Each row was made from one walk, in order. Every step used is in the known rows, and no mark comes twice. Write each row's walk.
Known rows:
kopug, befi: [-13.6  -2.8   5.4  -5.9  -4.2  36.7   8.0   2.7 -11.4  15.8   8.3  18.7
 -37.2  -2.4   6.4  -0.3   0.6  -6.0  -2.3  -5.7 -15.1]
rabu, rede: [ -6.4   4.7  -8.3 -23.4   1.1  -2.5   8.6   3.4   7.8  13.9   4.2  12.9
 -34.4  -2.7  -3.0  -1.8  12.8  -4.5 -35.5 -26.7 -10.5]
befi, rabu, rulez, bisuvo, kopug: [-30.9 -10.1  70.5  18.5  18.7  -4.1 -15.9 -10.2  30.0  31.8 -24.2  22.6
 -12.0   2.5 -10.9  -3.3   2.5 -13.7  17.6  -9.9  -8.8]
kopug, befi, rabu, rulez, rede, bisuvo: [ -1.4  -8.5  -9.8  16.3  -9.2  17.5   1.6  -5.6  25.5  20.9  37.6   7.8
  -1.0  -0.9  20.2  10.5  -1.1 -18.0  18.0  13.5 -11.9]
rulez, rabu, rede, bisuvo: [  3.0  -2.1 -22.7 -16.5  -6.5   6.6 -32.4  -5.1  41.5   4.0  18.1  11.2
 -21.3   9.6  -9.8  -0.5  10.2 -16.2 -21.3 -16.1 -16.5]
rede, rulez: [-37.8   3.8 -18.6 -17.0  -5.3  28.1  24.6   1.5  18.0   2.6   1.1  16.5
 -19.6  -0.9   3.5   3.8  -0.3  -2.7   4.7 -16.9 -14.2]
rede, bisuvo, befi, rabu: [ -3.1 -11.6 -25.2  -2.0  -3.0  17.7 -31.5  -5.4  34.4   8.3  -3.4   5.1
 -18.1   8.9 -28.5  10.3   0.0   2.6 -31.9 -17.1 -14.7]
rede, rulez, rabu, kopug, befi: [ -3.0  15.0 -22.6  16.4  -5.1  16.8  20.4  -0.1  -7.3  -9.5  15.9   3.0
 -13.8   4.5   2.2  -6.0  -1.6 -10.4  35.4  -6.2 -16.6]
kopug, befi, rabu: [ -9.5  -2.2   6.9 -12.4  -4.0  27.2 -10.0  -3.7  -1.6  24.2  18.3   8.8
 -24.6  -7.6  -1.2  -0.8   0.0   8.9 -12.9  -9.0  -8.5]
bisuvo, befi, rabu: [ -3.4  -8.7 -14.5  -4.4   2.5  11.7 -10.7  -2.3  -3.5   5.1  -1.6  11.4
 -22.9  -1.6 -26.4  10.4  -1.7  -2.5 -37.9 -20.3  -8.4]
rulez, befi, rabu: [ -6.2  -6.5 -12.5  -9.2  -0.3  35.1  -8.3  -3.1   3.3  13.7  -0.2   8.6
 -31.1 -11.9 -20.9   6.1  -5.7   2.0 -30.4 -17.8 -11.7]
rede, bisuvo, befi: [ -6.7 -12.1 -29.7   3.5  -3.5  28.1 -12.8   1.4  21.7   0.7 -13.1  15.0
 -31.6  14.4 -21.3  10.3  -0.4 -11.2 -23.6 -14.2 -20.8]
rulez, befi, rabu, rede: [ 14.6   2.1 -31.8  -7.7   4.2   8.0  -4.8  -1.8   1.1  20.3   7.0  -3.8
 -34.1 -13.6 -22.2   7.8   0.4  12.3 -50.5 -25.4 -10.4]
befi, rabu, rulez, rede, bisuvo, kopug: [-10.5 -12.1  22.8   5.0  -5.5  -1.6 -18.8  -8.2  39.5  33.3  30.1  15.6
  16.0   3.0  11.8  11.9   9.9 -32.9  15.4   3.3  -5.5]
rede, bisuvo, kopug, befi, rabu, rulez: [-14.0   0.5  26.0  23.4  -3.0  22.1 -24.3  -5.9  39.5  43.7  -2.3  10.5
   0.4  -0.6   5.4   0.2   3.2 -13.5  30.3   7.7 -12.6]
rede, bisuvo, kopug, befi: [ -8.2  -5.4  26.0   5.3  -8.6  42.8 -31.0  -2.7  18.6  39.6   5.7  14.8
 -21.3   9.5  -0.7   2.2   7.2  -6.1  11.2  -0.7 -18.4]
kopug, befi, rabu, rede, rulez: [ -1.1  16.8 -39.3  -4.0  -2.4   1.3  11.3  -3.5   7.5  24.6  33.8 -12.9
 -13.6 -10.5   2.7   4.5  -1.1  29.3  -7.9 -15.7  -9.7]
bisuvo, kopug, befi, rabu, rulez, rede: [  0.3  -6.3  35.2  21.5  -0.7   4.4   4.2  -4.5 -17.2  39.5  44.8  17.4
   7.0  -7.2  20.0  15.0   2.2 -30.1  23.8  10.6  -2.3]
befi, rabu, rede, rulez, bisuvo, kopug: [-14.4   4.5  24.2   0.7  15.5 -22.8 -14.1 -12.2  28.1  37.5   8.9  -3.7
 -11.5   6.2 -16.8   2.6   7.6  29.7  -3.8 -26.9  -9.1]
befi, rabu, rede: [ -2.2   5.4  -7.1 -28.8   1.8 -13.7 -10.5  -2.8  18.9  22.1  14.9   1.9
 -20.6  -8.5 -10.5  -3.3  13.2   9.5 -43.3 -27.6  -4.3]

Which walk is each row?
[  2.4   2.6  -9.4 -18.1  -0.5  -0.7 -12.2  -1.9   5.0   1.3  20.2  18.5
 -26.1   0.5  -8.4   0.2   9.5 -23.2 -26.7 -20.4 -10.5] -> rulez, rabu, rede
[-18.1  -9.0 -11.7  19.7  13.7   3.6   2.8  -9.7  13.8   0.6  -9.8   3.8
 -24.5  10.4 -33.8  12.1 -12.6  23.1  -7.4 -21.2 -16.5] -> rede, rulez, bisuvo, befi, rabu
[ 11.7   2.8   6.0   4.7  -4.9  11.5 -27.7  -1.2  15.9  45.0  15.7   3.4
 -23.9   8.5  -2.1   2.6  12.9   2.6  -9.3  -8.7 -17.0] -> rabu, rede, bisuvo, kopug, befi
[ 10.5   5.1 -25.3  -7.3  -6.6   6.9 -27.3  -5.1  34.8  32.6  23.9  -9.5
 -21.3   0.0  -5.8  -3.0   7.0  23.6 -27.8 -12.3 -13.5] -> kopug, befi, rabu, rede, bisuvo
[-31.7   1.8  11.2  -5.7   2.6   7.6   8.6  -1.8  28.5  12.3  -9.3  20.0
  -8.3 -11.6   1.4  -3.4   1.1 -19.8   2.1  -9.6  -5.7] -> befi, rabu, rulez
[ -8.7   7.0   6.8 -18.8   1.3 -11.5  -2.3  -1.2  22.0   7.0  -6.2   0.9
 -13.9  -3.2 -14.4 -18.3  15.3   1.2 -15.0 -26.2  -4.0] -> befi, rabu, kopug
[ -9.5  -3.3  36.7   1.0  -2.4  33.6 -10.9   0.4 -18.6  36.9   7.7  21.4
 -26.5   0.4   1.7   4.1   4.9 -12.7   5.2  -4.4 -12.0] -> bisuvo, kopug, befi
[ 10.0   1.6 -16.2   5.7   6.5 -15.2   0.4   1.8  -2.6  -2.0 -15.0  -0.9
 -18.3   2.6 -29.7  -3.8   6.6  -0.6 -29.5 -27.2  -6.7] -> bisuvo, befi, rabu, kopug
[ 16.4   0.2 -32.0  -4.5   6.6 -19.0  -7.0  -0.4  -4.5  11.8   8.6  -0.7
 -25.6  -3.3 -23.9  10.3   3.4   7.2 -57.6 -28.5  -6.8] -> bisuvo, befi, rabu, rede
[ -3.1   7.0 -12.7  11.7  12.2  -5.3   4.8  -9.3  15.9  24.6  14.5 -10.8
 -28.2   1.4  -7.5   1.0  -4.9  43.4  -3.3 -15.8 -15.3] -> kopug, befi, rabu, rede, rulez, bisuvo
[-19.4  -1.6 -11.6  23.3   5.1  37.5  34.5   5.4   0.5   2.2 -27.6  25.5
 -34.7 -11.3  -1.1   8.6 -10.9 -33.5   1.4  -5.4 -18.8] -> rabu, rulez, befi
[ -6.9 -18.9  16.3  11.8  16.1   3.0 -18.3  -9.5   4.6   6.6 -16.4  12.0
 -37.9  11.4 -37.3   7.7  -7.7  12.7 -30.4 -22.9 -13.7] -> rulez, bisuvo, befi, rabu
[-10.3 -17.6  -8.6 -21.1 -13.4  22.5  -7.7  -2.5  26.3   9.4  32.6  18.0
 -17.1  10.6   6.4   9.1   9.5 -18.5 -11.6  -7.4 -14.6] -> rulez, rede, bisuvo
[-23.5  -4.5  38.1  25.3   8.4  28.7   1.2  -7.8  -2.5  31.5  -1.3  13.5
 -29.1  12.4  -3.4   5.2  -5.3  12.2  34.4  -6.1 -20.0] -> rede, rulez, bisuvo, kopug, befi
[ -3.9  -7.0   1.5  12.5  -2.6   9.5  21.4  -2.7 -10.4  18.8  43.1  15.3
  -4.4  -9.7  24.3  12.0  -2.7 -23.5  12.5  10.2  -6.0] -> kopug, befi, rabu, rulez, rede
[ -2.4  14.7 -41.5   9.7   1.5  12.5  24.0  -0.2  11.7  -0.3  -9.9 -12.4
 -16.2  -7.1 -18.4  -2.9  -3.3  14.2  -1.7 -22.9 -13.0] -> rede, rulez, befi, rabu, kopug
[-21.6  -6.0  34.8  29.9  14.3  11.8   5.3  -8.3  18.3  19.5 -16.8  15.3
 -27.1  -1.3  -0.6  -4.3  -9.0   2.9  20.0   0.7 -14.7] -> kopug, befi, rabu, rulez, bisuvo
[ 12.8 -20.5 -34.3  -2.6  -7.6   6.3 -22.6  -6.4  12.8   6.7  40.0   5.7
  -7.4  11.9 -15.5  21.2   1.3  -7.9 -31.1  -9.2 -11.0] -> rulez, rede, bisuvo, befi, rabu
[ -1.0   9.0   1.0   4.8  -1.6  11.3  18.3   6.1 -12.5   8.4  -5.9   6.9
 -32.7   2.2   0.5 -14.6  10.1  -2.9   1.8 -12.7 -14.0] -> rabu, kopug, befi
[ 20.0  -1.3 -12.0   2.0   0.3   8.3 -41.8  -6.3  32.2  41.6   6.5  -6.8
 -19.0  -1.7 -28.3   9.1   8.2  10.5 -35.7 -20.4 -13.8] -> rulez, befi, rabu, rede, bisuvo, kopug
[-13.5  -5.8 -25.3  24.2   0.3  11.0  -7.5  -2.1  42.0   3.4 -20.6  11.4
  -8.5   3.8 -18.3   9.3  -5.8 -18.7  -5.9  -6.9 -15.0] -> rede, bisuvo, befi, rabu, rulez
[ 11.0 -14.2  20.8  -1.5 -11.3  18.6 -39.8  -9.9   9.0  46.7  61.0   4.3
   0.9   7.0   5.6  16.4   8.1  -4.6   2.5   5.1  -8.2] -> rulez, rede, bisuvo, kopug, befi, rabu
[-20.8   4.2 -12.4   0.2  12.0  -7.0  20.0  -4.0  25.1   8.2  -7.4   4.7
 -35.3   9.2  -7.7  -0.5   1.7  21.6  -7.0 -25.1 -18.9] -> rabu, rede, rulez, bisuvo
[-16.0  13.6 -21.9  -2.9  -3.0   2.3  17.0  -0.7  14.7 -17.5   5.4   8.0
  -6.7   5.6  -6.1  -7.5   4.6 -18.3  23.7 -17.2 -13.2] -> rede, rulez, rabu, kopug
[ -5.5 -18.4  22.9 -15.3 -11.0  17.2 -23.8  -3.9  21.0  29.9  35.0  20.2
  -6.3  13.7   4.3  13.3  15.9 -26.1  -1.0  -4.9 -11.5] -> rulez, rede, bisuvo, kopug
[-15.2  -7.9   6.8  -6.6  -1.2  -1.6  17.8  -2.9  10.8  10.7  33.7  19.9
   0.1  -9.4  17.8   9.9   3.6 -32.4   0.4  -1.4  -2.7] -> befi, rabu, rulez, rede
[-40.6  -5.8   7.9  -1.6   8.5  19.7  17.4  -5.3  27.1   2.0 -14.5  16.4
 -34.1  11.7  -7.9   0.8  -4.2  10.5  14.3 -18.7 -20.0] -> rede, rulez, bisuvo
